What can hang from each mark:
q582: q423 q429
q866: q704
q834: q522 q695 q866 q982
q423: q928
q465: q90
q928: q866
q765: q668
q982: q834 q888
q668: q465 q765 q834 q912
q695: q834
q912: q668 q844
q522: q376 q567 q834

Every row comes from one small tree of marks. The marks that hang from a mark follow it in brackets, in the order of their numbers. Every link used is in the known rows. Which tree was each row made from?
(in the rows, 128 means zero)
Known rows:
q668(q465(q90) q765 q834(q695) q912(q844)): [114  69 151 224 124 188 126  49 130 101  71  50 142  84 200 107 157 130
 124 164 179 132  96 144 103 130  91 125 165  94 140 117  62 116  66 148
 116 141]
q834(q522(q567) q695 q866 q982(q888)): [136 124  29 114 119 171 164  96 129 128 162 107 124  66 136 158 155  90
 147 130 180 167 182 210 135 153 113  95 183 118 141  99 138  59  79 106
  77 163]
q928(q866): [146 132 105 168 134 137 124 137 122 128 159 101 132 120 124 121 143 106
 117 145 130 105 127 137 147 156 151 129 119 128 114 121 138 110 124  75
 127 129]
q582(q423(q928(q866(q704))) q429): [132 108 110 155 152 159  88 155 130 132 161  76 170 134 132  96 181  95
 125 177 155  83  81 140 176 141 172 112 162 133 147 134 123  69 146 123
 115 150]
q982(q834(q695 q866) q888): [149 118  73 117 125 135 147 102 100 111 127 141 125 102 128 171 131  66
 150 136 193 135 117 176 138 165 125 149 132 150 153 131 107  68 124 120
  81 144]
q834(q695 q866): [141 121  84 137 108 145 168 117 114 116 167  98 125 100 123 145 154 129
 117 136 163 153 111 174 153 165 131 103 153 137 131 112 143  91  99  98
  79 145]
q668(q765): [140  99 130 174 138 146 123 128 149 119 149 103 147 122 130 149 159 107
 131 140 125 131 125 126 123 145 130 108 134 111 122 127 122 115 122 118
 127 131]
q668(q465 q765 q912): [140  75 176 211 133 170 112  99 146 123 132  86 166 114 172 138 160 134
 131 162 142 109 104 108 110 150 116 100 146 101 129 131  87 144  99 139
 140 129]
q522(q376 q567 q834(q695 q866)): [143 105  98 124 121 161 164  87 129 125 124  74 124  85 137 130 139  49
 116 145 154 149 190 198 151 116 127 117 174 153  80 100 122 111 139  67
  65  94]
q695(q834(q522(q376) q866(q704) q982)): [140 108  69 161 139 172 140 117 140 136 163  95 150 111 133 137 176  77
 166 157 168 136 168 179 167 153  94 144 220 134 145 110 131 122  94 113
  91 126]
q668(q465 q765 q834(q522) q912(q844)): [112  60 173 240 153 182 118  61 148 101  94  54 159 105 198 114 156 118
 162 165 166 126 145 125 114 145  86 109 157  90 130 115  58 129  59 145
 132 136]
q582(q423(q928(q866))): [138 121  96 150 136 144 104 144 131 125 169  94 139 106 114 117 149 105
 112 159 148 104 113 139 168 147 166 114 133 125 145 154 139  78 141 108
 122 134]
q834(q522(q376 q567) q866): [153 113  99 149 151 163 150  96 132 114 146  77 117  89 134 146 147  76
 150 138 164 142 210 163 149 141 100  90 161 129  98  97 133 111 101  89
  77 112]
q695(q834(q522(q376 q567) q866)): [147 102  90 147 148 170 133 102 140 114 134  94 135 100 119 137 155  63
 159 134 172 123 202 166 153 160  91 123 171 131 123 111 121 111 106 100
  87  98]
q668(q465(q90) q765 q834 q912): [115  74 166 230 134 180  98  71 132 102  95  57 156  91 194 118 157 139
 130 168 174  97  98 115 103 145  89 129 161 107 149 132  60 138  88 146
 125 108]
q912(q668(q465 q765)): [147  89 166 187 125 157 106 122 154 113 137 110 139 101 149 127 164 122
 122 119 120 107 130 112 102 155 116 111 121  76 114 121 122 136 107 124
 134 152]
q668(q765 q912): [140 101 166 202 149 156 115 110 145 131 138  92 150 109 147 145 162 117
 124 145 137 120 111 121 121 146 112 109 134 108 140 132 113 126 108 127
 137 132]
q582(q423): [143 122 117 154 143 146 111 140 165 130 165  87 116 101 118 137 167 114
 113 145 145 105 141 140 167 136 142 119 146 137 150 142 152 113 148 113
 125 129]
q834(q522(q376 q567) q695 q982(q888)): [141 132  64 121 119 173 152 110 141 139 140 109 107  65 125 171 153  63
 148 122 167 151 211 208 132 117 109 119 188 110 123  94 136  85 108 102
 113 156]
q695(q834(q522(q376 q567) q866 q982)): [146 112  64 140 144 181 138 108 151 130 145  92 136  93 122 136 168  68
 168 141 163 142 203 184 159 152  88 127 197 129 134 117 130 104  94 102
  90 111]
q668(q765 q834(q866 q982)): [113  90  85 183 136 164 134 112 137 115 156  75 161 110 155 128 174 115
 160 167 141 154 128 164 136 153 112 125 162 126 147 128 106  93  73 122
  93 122]
q866(q704): [143 127 135 169 136 145 107 138 145 134 169 104 158 123 134 149 159 104
 111 155 135  92 112 132 150 153 134 128 171 120 113 113 145 135 147 118
 118 146]
q423(q928(q866)): [143 136 104 143 129 138 113 144 106 118 155 115 152 115 109 124 126 105
 117 148 144 110  98 131 149 168 155 115 123 111 114 140 122  73 126  93
 126 138]
q668(q765 q834(q522(q376 q567) q982) q912): [109  94 136 216 155 187 112  86 152 131 119  58 149  81 168 134 175  86
 164 153 147 134 187 168 121 129  78 124 181 102 139 114  92 124  74 126
 121 114]
q765(q668): [158 133 153 141 152 145 105 142 152 121 150 129 106  94  92 135 135 135
 113 128 156 111 124 136 122 164 136 119 134 101 108 141 146 122 137 105
 142 151]
q834(q522(q567) q695 q982): [128 145  60 130 112 173 150 120 158 140 154  97 119  71 120 156 160 107
 130 115 143 152 186 198 137 146 118  96 198 105 125  99 152  99  94  95
 107 161]
q982(q834(q522 q695 q866(q704)) q888): [137 115  65 136 128 138 144  91  99 114 138 136 140 106 144 174 135  59
 162 143 204 131 134 179 138 168 118 142 165 143 151 109 104  81 115 130
  75 158]
q912(q668(q765 q834(q522 q695)) q844): [121  93 141 198 141 159 134  92 149 101 103  84 113  83 153 109 167  95
 137 107 137 146 163 159 113 140  93 122 127  69 119  98 120  95  70 118
 119 181]
q522(q376 q567): [162 124 139 142 144 164 114 122 154 128 128  90 121  96 118 151 149  61
 121 132 133 109 194 154 142 119 116 120 144 118  81 110 139 124 149  93
 111 104]
q982(q834(q522(q376) q695 q866)): [142 125  77 142 126 144 173 102 105 114 131 104 107 103 128 161 142  79
 166 133 185 161 161 182 153 152 107 130 169 151 134 109 116 108  99  98
  72 129]

Write each row's tree:
[137 128  78 138 142 177 114 125 173 133 141 109 142  92 112 141 162  81
 151 124 147 118 192 169 149 165  98 130 189 114 138 123 136 110 112 106
 121 123]  q695(q834(q522(q567) q982))
[137 135  51 127 105 160 176 128 128 136 181  97 124  89 128 143 170 135
 126 143 154 172 116 196 157 153 130 110 184 134 146 115 155  82  85  99
  82 161]  q834(q695 q866 q982)
[138 113  62 130 131 151 133  83 109 115 129 131 148  99 146 173 133  41
 158 141 195 124 158 187 130 168 118 133 161 136 135 105 106  76 120 129
  65 150]  q982(q834(q522(q567) q695 q866(q704)) q888)
[161 111 169 190 147 177 119  75 145 116  90  73 113  84 178 114 145 131
 102 153 179 110 107 113 130 129  95 117 157 100 124 127 104 131 106 128
 132 144]  q668(q465(q90) q912(q844))
[122  78 142 227 144 196 115  61 151 114  83  48 147  84 208 100 169 127
 137 177 166 136 112 138 112 122  82 135 183  92 149 129  71 118  64 151
 125 140]  q668(q465(q90) q765 q834(q982) q912(q844))
[132 138  55 118 117 170 141 112 149 136 146 119 120  66 126 168 150  86
 137 117 163 143 188 199 129 142 117 107 180 106 134 102 139  75 101 109
 116 169]  q834(q522(q567) q695 q982(q888))
[152 112  88 129 141 147 162 108 126 136 142  95 118  92 142 136 143  54
 141 163 169 159 168 181 165 108 116 151 183 162 119 121 118 101 131  79
  95 109]  q522(q376 q834(q866 q982(q888)))
[118  85 171 224 162 167 113  84 145 113 100  64 150 105 169 116 164 102
 138 157 148 128 121 137 127 138  94 130 131 101 136 128  87 107  83 135
 129 134]  q668(q765 q834 q912(q844))
[152 110  62 145 149 176 136  97 134 140 166  95 143  89 158 156 162  49
 159 160 172 141 199 191 146 127 105 116 203 120 118  92 135  93 101 118
  79 146]  q834(q522(q376 q567) q866(q704) q982(q888))
[123 105 113 161 124 168 105 116 147 112 136 100 151  96 159 140 152 119
 150 162 165  99 135 149 136 153 110 148 167 121 139 133  93 105 107 127
 130 127]  q668(q465 q834(q982(q888)))
[150 113  89 126 141 168 149 100 150 140 134  71 127  86 143 124 147  45
 127 159 139 153 202 191 160 108 117 126 190 149  89 113 131 114 133  69
  74  92]  q522(q376 q567 q834(q866 q982))
[110  51 159 242 134 180 107  73 123 109 138  58 200 120 207 117 171 130
 148 196 161 101  91 129 120 167 104 118 171 115 140 121  65 138  71 156
  94 115]  q668(q465 q765 q834(q866(q704)) q912)
[124  99 159 196 137 149  98 125 147 104 131  97 135  91 139 121 169 108
 128 114 123 107 139 131 113 156 100 136 113  87 129 123 124 118 104 118
 126 140]  q912(q668(q765 q834))
[136 107 191 185 147 167  86 108 143 112 124 102 128  82 138 116 139 155
 123 155 179  86 112 132 114 172 113 128 147  95 123 146  98 142 107 126
 145 133]  q765(q668(q465 q834 q912))
[108 101 141 215 146 172 109 107 148 130 134  73 159  95 162 131 177 122
 145 159 140 127 119 150 128 146  96 138 164 108 160 138 100 116  82 134
 132 125]  q668(q765 q834(q982) q912)
[145 114 163 183 156 184  98  88 154 117  96  85 106  64 156  93 145 153
 117 158 189 116 112 146 112 144  97 137 174  85 130 143 104 124  90 132
 140 156]  q765(q668(q465(q90) q834(q982) q912(q844)))
[136 117  88 152 106 150 156 115 113 127 180  97 149 113 137 145 162 120
 114 153 159 136  96 176 154 163 139 110 177 133 126 103 146 105 108 114
  70 154]  q834(q695 q866(q704))
[150 111  67 121 133 149 149  82 104 110 112 125 117  88 134 178 126  30
 170 130 202 142 187 192 132 147 107 136 147 143 130 108 100  75 117 113
  70 131]  q982(q834(q522(q376 q567) q695 q866) q888)
[135 144  73 143 112 160 175 129 138 143 158  94  99  80 121 161 165 109
 146 124 155 170 180 199 152 122 109 117 205 120 135  96 146 114  90  89
 118 159]  q834(q522(q376) q695 q982)
[123  67 169 234 149 187 108  53 142  97  71  47 146  90 203 101 156 123
 130 173 174 118 107 119 108 131  85 128 155  94 138 127  61 125  74 150
 123 126]  q668(q465(q90) q765 q834 q912(q844))
[122  94 124 170 123 165 120  99 125 102 151  99 139  91 141 120 141 153
 141 158 191 115 124 166 117 183 127 110 181 101 117 113 105 128  85 126
 100 151]  q765(q668(q465 q834(q522 q695 q866(q704))))
[165 109 171 173 143 159 117 111 163 111 111 100 108  92 151 108 156 108
 111 117 132 113 145 120 128 140 107 118 119  73  97 112 137 118 105 115
 134 176]  q912(q668(q465) q844)
[137 134 100 122 138 163 120 116 174 140 130  92 138  86 132 127 142  67
 110 143 123 127 184 170 149 130 129 123 181 132  99 125 137 112 152  77
 106 111]  q522(q567 q834(q982))
[145 122  74 135 129 155 161  92 115 115 121 101 116  95 130 159 139  60
 160 131 178 152 185 191 145 151 108 121 166 143 118 104 115 104 107  99
  61 121]  q982(q834(q522(q376 q567) q695 q866))
[138 119  75 129 114 152 188 111 124 140 149  81 113  89 138 132 152  81
 130 155 157 179 157 204 168 111 124 138 203 161 117 109 130 112 116  70
  81 117]  q522(q376 q834(q695 q866 q982))
[139  90 168 189 164 173 114  77 138 102 116  83 118  78 157  99 138 147
 143 159 199 121 135 143 119 170 100 110 154  92 119 130  92 125  71 125
 122 151]  q765(q668(q465 q834(q522 q866) q912(q844)))
[145  83 125 182 123 165 119  98 144 104 122  87 143 110 164 135 151 128
 124 153 151 119 109 109 104 138 122 106 158 107 121 125  95 131 112 133
 121 126]  q668(q465(q90) q765)
[137 107 168 182 139 177 109  79 135 105  88  85 102  62 151 100 137 154
 108 149 198 113 102 151 106 151 107 130 161  87 124 133  97 123  93 131
 133 157]  q765(q668(q465(q90) q834(q695) q912(q844)))
[141 119  56 150 145 157 142 110 132 134 184 110 146  98 154 155 162  93
 155 160 177 142 151 173 152 154 112 117 198 125 149 106 136  88  90 124
  91 167]  q834(q522 q866(q704) q982(q888))
[136 126 184 178 160 156  89 119 142 117 130 104 116  79 117 118 141 144
 118 141 175  95 116 141 122 171 109 136 138 102 131 147 118 128 117 116
 145 134]  q765(q668(q834 q912))
[125 108 161 187 129 154 103 115 147  97 129  95 124  80 150 121 157 129
 135 113 149  87 161 125 124 168  90 127 140  89 124 112 114 136  95 110
 130 139]  q912(q668(q465 q834(q522)))
[138 118 104 146 145 167 109 115 163 116 129 108 141 101 107 141 151  77
 143 119 155 100 188 149 143 171  99 124 164 116 128 122 125 116 125 105
 118 110]  q695(q834(q522(q567)))
[103  61 155 231 129 184 138  54 136 103  93  54 153  96 194 119 158 126
 157 159 171 141 135 151 110 145  93 106 167  90 134 105  60 120  48 144
 123 148]  q668(q465 q765 q834(q522 q695) q912(q844))
[148 112  77 136 155 149 112  88 119 111 128 130 149 105 150 169 131  33
 164 146 190 109 168 162 134 168 112 135 153 136 130 116 104  85 129 130
  73 137]  q982(q834(q522(q567) q866(q704)) q888)
[163 119 148 147 139 159 100 118 146 109 128 117 104  83 121 122 130 152
 106 139 176 105 111 123 105 156 130 116 154  96 108 141 124 135 130 117
 138 146]  q765(q668(q465(q90)))
[138 113 133 186 146 175 118  85 159 102  89  74  94  60 174  93 162 115
 129 120 160 124 165 142 124 133  75 135 163  69 125 107 119 113  72 116
 123 173]  q912(q668(q465(q90) q834(q522 q982)) q844)
[138 106  54 141 145 180 116 103 150 132 155 116 167  99 136 143 164  59
 159 153 174 117 177 182 148 170 101 135 198 120 146 115 127  89 105 129
  89 136]  q695(q834(q522(q567) q866(q704) q982(q888)))
[140 126  89 150 141 167 133 130 157 134 142 108 126  98 111 146 165  81
 165 132 157 132 185 169 160 145  91 149 197 124 145 121 130 122 107 102
 129 120]  q695(q834(q522(q376) q982))
[128 121  34 140 114 161 167 104 117 137 186 113 141  90 150 159 166 103
 147 150 186 161 138 205 147 154 120 112 210 125 154  93 140  77  78 123
  82 184]  q834(q522 q695 q866(q704) q982(q888))
